What can hang from each mark
k982: k293 k369 k927
k293: k170 k757
k894: k293 k659
k659: k982
k927: k968
k823: k293
k968: k293 k927
k369: k170 k982
k886: k293

Known rows, with every way that one mark hangs from another
[k659 [k982 [k293 k757] [k927 k968]]]: [  0  29   2  27  -6 -15   6  -6  -1  10  33 -10 -32  -7 -10 -14  12  20
  52  15  -2  13 -14 -17]
[k659 [k982 k369 [k927 k968]]]: [ -2  18  11  34 -12 -21   5 -12   4  20  41 -17 -19 -12 -11 -11  -1  17
  34  18  13  19 -12  -1]
[k894 [k659 [k982 [k369 k170]]]]: [  9  -6  -4  40 -26  -4  -4  -7   0   0  33   2  -7 -13  -4  10  37  22
  13   5  -3  -8 -11  -1]
[k982 k369 k927]: [  2   3  17  29 -10  -3   7  -8   7   9  30  -5 -15  -5 -18  -2  -6  14
  17  17   8   5 -13   2]
[k659 [k982 k293]]: [  7  12   0   3 -11  -2  -6  -1  -3   4  13 -11 -15  -9  -8 -16   2  10
  20   0 -10   3 -12 -11]
[k968 [k293 k170] k927]: [  1 -15 -10   5  -9  -4   4  -3  -1  19  16  -5   8  10   3   2  12  30
  14 -10  28  -5  -2  -3]
[k982 [k293 k170] [k927 k968]]: [ -4  18  -7  22  -8 -14  -2  -5   0  17  28 -14 -24 -10 -14   0   5  14
  47   7   9  -1  -3 -14]
[k894 k293 k659]: [  0   6  -8  12   0   3  -2  -3  -4 -16  17   6   4  -5  -3  13  44  17
  -6   0   6  10   0   1]
[k369 k170]: [  1  -5  -5   9  -8  -8  -7   0   1   4   8   8   4  -2   8   7   4   6
  16  -4  -3 -15  -1  -1]
[k968 k293 k927]: [ 2 -7 -4  0 -2 -5  9 -1  5  7 21  1 16 13  9  1  0 28  5 -9 24  4 -4  2]
[k659 [k982 [k293 k170 k757] k927]]: [  6   8   3  34 -17  -2  -3  -7  -8  20  21 -13 -44  -9 -24 -20  18  23
  53  15  -6  -5 -17 -22]
[k886 [k293 k170]]: [ -2   0 -10  -1 -17  -1  -8  -1  -4   9   3   5  -8 -12  -4   0 -21   2
   4  -3  -1   3   1  -3]
[k369 k170 [k982 k293 [k927 k968]]]: [ -3  13 -15  10  -4 -29  -5  -6  11  31  40  -1  -7  -9   4   9  -5  17
  66  12  -3 -23 -14 -14]
[k659 k982]: [  3   2   3   6  -7  -5  -5  -3  -4   9   3  -9  -6  -6  -1 -15   1   3
   9   2  -4   5  -4  -3]
[k659 [k982 k369 k927]]: [  5   5  20  34 -17  -8   3 -11   2  16  34 -14 -21 -11 -18 -17  -3  18
  25  19   4  10 -18  -1]
[k369 k170 k982]: [  0 -13 -15  -5  -2 -13  -8  -3   6  26   6   9   9  -3  11   8   0   5
  28   3  -6 -30  -7  -5]
[k982 [k293 k170 k757]]: [  3   2 -11   9  -5  10   0   0  -4   3   1   0 -28  -3 -16  -1  27  11
  29   2  -6  -9  -6 -18]
[k659 [k982 k927]]: [  2   6  15  26 -12 -12  -3  -7  -3  16  19 -13 -16  -7  -7 -19  -8  12
  24  13  -1   5 -11  -5]
[k968 k927]: [  1  -9  -6 -14   1  -8   5  -2   1  11   0  -1   9  12  -1   0  -1  19
  -2  -2   9  -4  -3   1]
[k968 k293]: [ 0  2  2 13 -3  4  3  1  3 -4 23  2  8  2 11  2  4 11  7 -6 16  8 -2  1]
[k369 k982]: [ -1  -7 -10 -13   6  -6  -1  -3   6  20  -2   0   5  -1   4   3  -4  -3
  13   6  -4 -16  -6  -3]
[k894 [k293 k170 k757] k659]: [  0  -2 -15  23  -1  10  -1  -5  -9  -7   7   7 -15  -4 -11  14  68  21
  10   4   8   4   1  -9]
[k927 k968]: [ -7  12  -8  -2   5 -12   3  -1   2   3   8  -3   3   0   7   7   4  -1
   9  -1  10  11   6   0]
[k927 [k968 [k293 k757]]]: [-5 15 -6 19  6 -4 12  0  4 -4 26  6  0  6 15  9 19 13 23 -2 22 18  2 -3]
[k894 [k293 k757] [k659 k982]]: [  4   7  -7  22  -4   3   0  -6  -9 -12  15   4 -13  -6  -5  -1  60  23
   9   7   0  17  -7  -7]
[k823 k293]: [  2   5  -2  13   2  -2  -5   7   4 -12  21  -3   7  -3   1  -8  11  -4
  11   0   5   5  -3  -1]
[k369 [k982 [k293 k170] k927]]: [  1  -2  -9  10  -6  -8  -5  -7   4  35  18 -11 -21  -9 -16  -4   0  14
  51  15  -4 -26 -16 -18]

Rows
[ -5  10 -17   9  -1 -20  -2  -7   5  38  27 -15 -18 -10 -10   2   1  12
  60  14   6 -16 -10 -18] -> [k369 [k982 [k293 k170] [k927 k968]]]
[  3   6  -3  10   3  -4   6  -5   8  18  19   3 -24   0 -13  -3   2  15
  48  21 -12 -18 -22 -18] -> [k369 [k982 [k293 k757] k927]]
[  1   6  -9  20   4   8   4  -3  -4 -19  12  13  -7   1  -5  14  58  20
   1   5   3  12  -3  -3] -> [k894 [k293 k757] k659]
[ -6   6 -13  24  -1  -3   8  -1  -1   8  20   0  -8   2   8   8  30  14
  32  -3  28   9   4  -8] -> [k927 [k968 [k293 k170 k757]]]
[ -6   6  -9  26  -4 -29   0  -6  13  30  52   2  11  -4  22  12  -4  22
  60   8  22 -13  -8  -5] -> [k369 k170 [k982 [k927 [k968 k293]]]]
[ -4  18  -8  27  -4 -10   5  -4  -1  14  24  -7 -34  -4 -16   1  20  18
  54  12   6  -1  -7 -19] -> [k982 [k293 k170 k757] [k927 k968]]
[  8   8   6  39 -17  -2   4  -7   9   4  44   9 -31  -6 -21   3  16  30
  52  18  -4 -12 -23 -12] -> [k982 [k293 k757] [k369 k170] k927]
[  0  -3 -15  17  -6   4  -7  -5  -9  -3  11  -1  -4  -8  -9  13  55  18
   3  -2  10   3   4  -4] -> [k894 [k293 k170] k659]
[ -4  18  11  41  -8 -12  13  -8  12   7  61  -7  -4  -5   0   6   0  23
  33  11  33  22  -8   4] -> [k982 k369 [k927 [k968 k293]]]
[  4   0 -13  28 -10   3  -5  -8 -14   2  10  -2 -21  -9 -12  -1  70  26
  18   5   4   8  -4 -12] -> [k894 [k293 k170 k757] [k659 k982]]
[ -6   6 -13  18  -4  -7   1  -1   0  11  25  -8   3  -2  11   7  15  12
  25  -8  30  10   8  -3] -> [k927 [k968 [k293 k170]]]
[ -3  26  -1  24   1 -10  10  -2   5   1  29  -1 -26   0 -10   1  10  15
  45  14   1   7 -10 -14] -> [k982 [k293 k757] [k927 k968]]
[ 3 -6 -4  6  0  0 15 -1  4  3 18  9  5 18  7  3 15 31 12 -3 22  5 -7 -3] -> [k968 [k293 k757] k927]
[  3   5   0  31 -10   3   2  -4  -3  12  16  -5 -37  -3 -23  -6  18  21
  45  13  -3 -10 -12 -19] -> [k982 [k293 k170 k757] k927]
[ -3  12   6  48 -16 -20   5  -8  13  12  68   1   0  -6   7  12   4  29
  49   7  31   8  -9   3] -> [k982 [k369 k170] [k927 [k968 k293]]]
[  8   5  -4  21 -13   5   3  -4   7  -4  28  13 -22  -6 -14   9  25  20
  37   7  -6 -11 -17 -10] -> [k982 [k293 k757] [k369 k170]]
[  6  16  11  24 -15  -9  -4  -5  -2  11  28 -14 -24 -11 -15 -21  -6  18
  36  10  -8   2 -17 -12] -> [k659 [k982 k293 k927]]
[  0  -8  -4  14  -5 -20  -6  -7   8  31  22   4   0  -5   5   4  -8  13
  44  14  -4 -30 -13  -7] -> [k369 k170 [k982 k927]]
[  5   4   6  33 -18   1   0  -9   4  16  35 -13 -32 -13 -32  -5   8  21
  39  14   5  -6 -17 -11] -> [k982 [k293 k170] k369 k927]
[  2 -15 -12  11  -5   2  10  -2  -1  16  12   2  -3  14   0   2  25  34
  21  -5  27  -3  -4  -8] -> [k968 [k293 k170 k757] k927]
[  8   3  -2  19 -22   3  -6  -8  -3  17  24 -18 -29 -17 -26 -14  18  17
  32   5  -1   0 -15 -12] -> [k659 [k982 [k293 k170] k369]]
[ -7  11  -4  19   4 -21   7  -5  12  27  43  -5   6  -1  15   6  -7  17
  45  11  23   2  -8  -3] -> [k369 [k982 [k927 [k968 k293]]]]
[  2  -2 -10  15  -2  -2   1  -7   2  31  15  -3 -31  -5 -19  -3  13  18
  57  19  -7 -26 -18 -22] -> [k369 [k982 [k293 k170 k757] k927]]
[  4  11   5  44  -8  -4   1 -10  -7  -3  31   1 -22  -6 -12  -6  50  32
  24  17   2  15 -13  -8] -> [k894 [k293 k757] [k659 [k982 k927]]]
[ -6  18   4  39   1 -10  14  -3   5   3  41   3 -10   4   8   4  10  21
  38  10  25  18  -5  -5] -> [k982 [k927 [k968 [k293 k757]]]]
[  6   4  -9  15 -13   5  -5  -4  -9  12   4  -9 -34  -9 -17 -17  26  14
  36   4  -8  -4 -11 -20] -> [k659 [k982 [k293 k170 k757]]]
[  9   3  -3  25 -18   8   1  -8  -3  13  18 -11 -40 -13 -28 -14  32  21
  38  10  -3   2 -18 -16] -> [k659 [k982 [k293 k170 k757] k369]]
[ -7   3 -11  13   0 -33  -3  -8  10  35  29   1   2  -5  12  10  -6  11
  53  14   6 -21  -7  -6] -> [k369 k170 [k982 [k927 k968]]]
[ -1  12   7  42 -21 -28  -2 -12   5  25  49 -10 -15 -14  -4  -5   4  23
  50  15  12   5 -12  -2] -> [k659 [k982 [k369 k170] [k927 k968]]]
[  4   2  -9  18  -5 -12  -1  -5   9  24  28  11 -19  -3  -5   4   6  22
  64  18 -15 -32 -22 -19] -> [k369 k170 [k982 [k293 k757] k927]]
[  3  -1 -12  24 -13  -1 -11  -8 -14   5  15 -10 -11 -14 -10  -2  55  23
  12   0   7   8   0  -7] -> [k894 [k293 k170] [k659 k982]]
[  9  10  -8  19 -15   4  -3  -1  -5 -10  21  -6 -14  -9  -7   0  28  14
  10   0 -15  -1 -10 -11] -> [k894 [k659 [k982 k293]]]
[  6   7   8  34 -20  -8  -2  -7   9   7  48   1 -20 -11 -18   3   1  27
  46  12  -1 -13 -21  -7] -> [k982 k293 [k369 k170] k927]
[ -3  17  10  47  -5  -7  19  -7  11   3  56   0 -15   0  -3   7  15  27
  40  16  30  23 -11  -1] -> [k982 k369 [k927 [k968 [k293 k757]]]]
[  9  10  11  41 -28 -13  -6 -10   5  17  52  -8 -27 -17 -18 -12   3  30
  55  14  -5  -8 -25 -10] -> [k659 [k982 k293 [k369 k170] k927]]
[  8  15  16  33 -20  -5   1 -10   4  12  44 -16 -30 -14 -26 -19  -1  24
  38  17  -3   8 -24  -9] -> [k659 [k982 k293 k369 k927]]
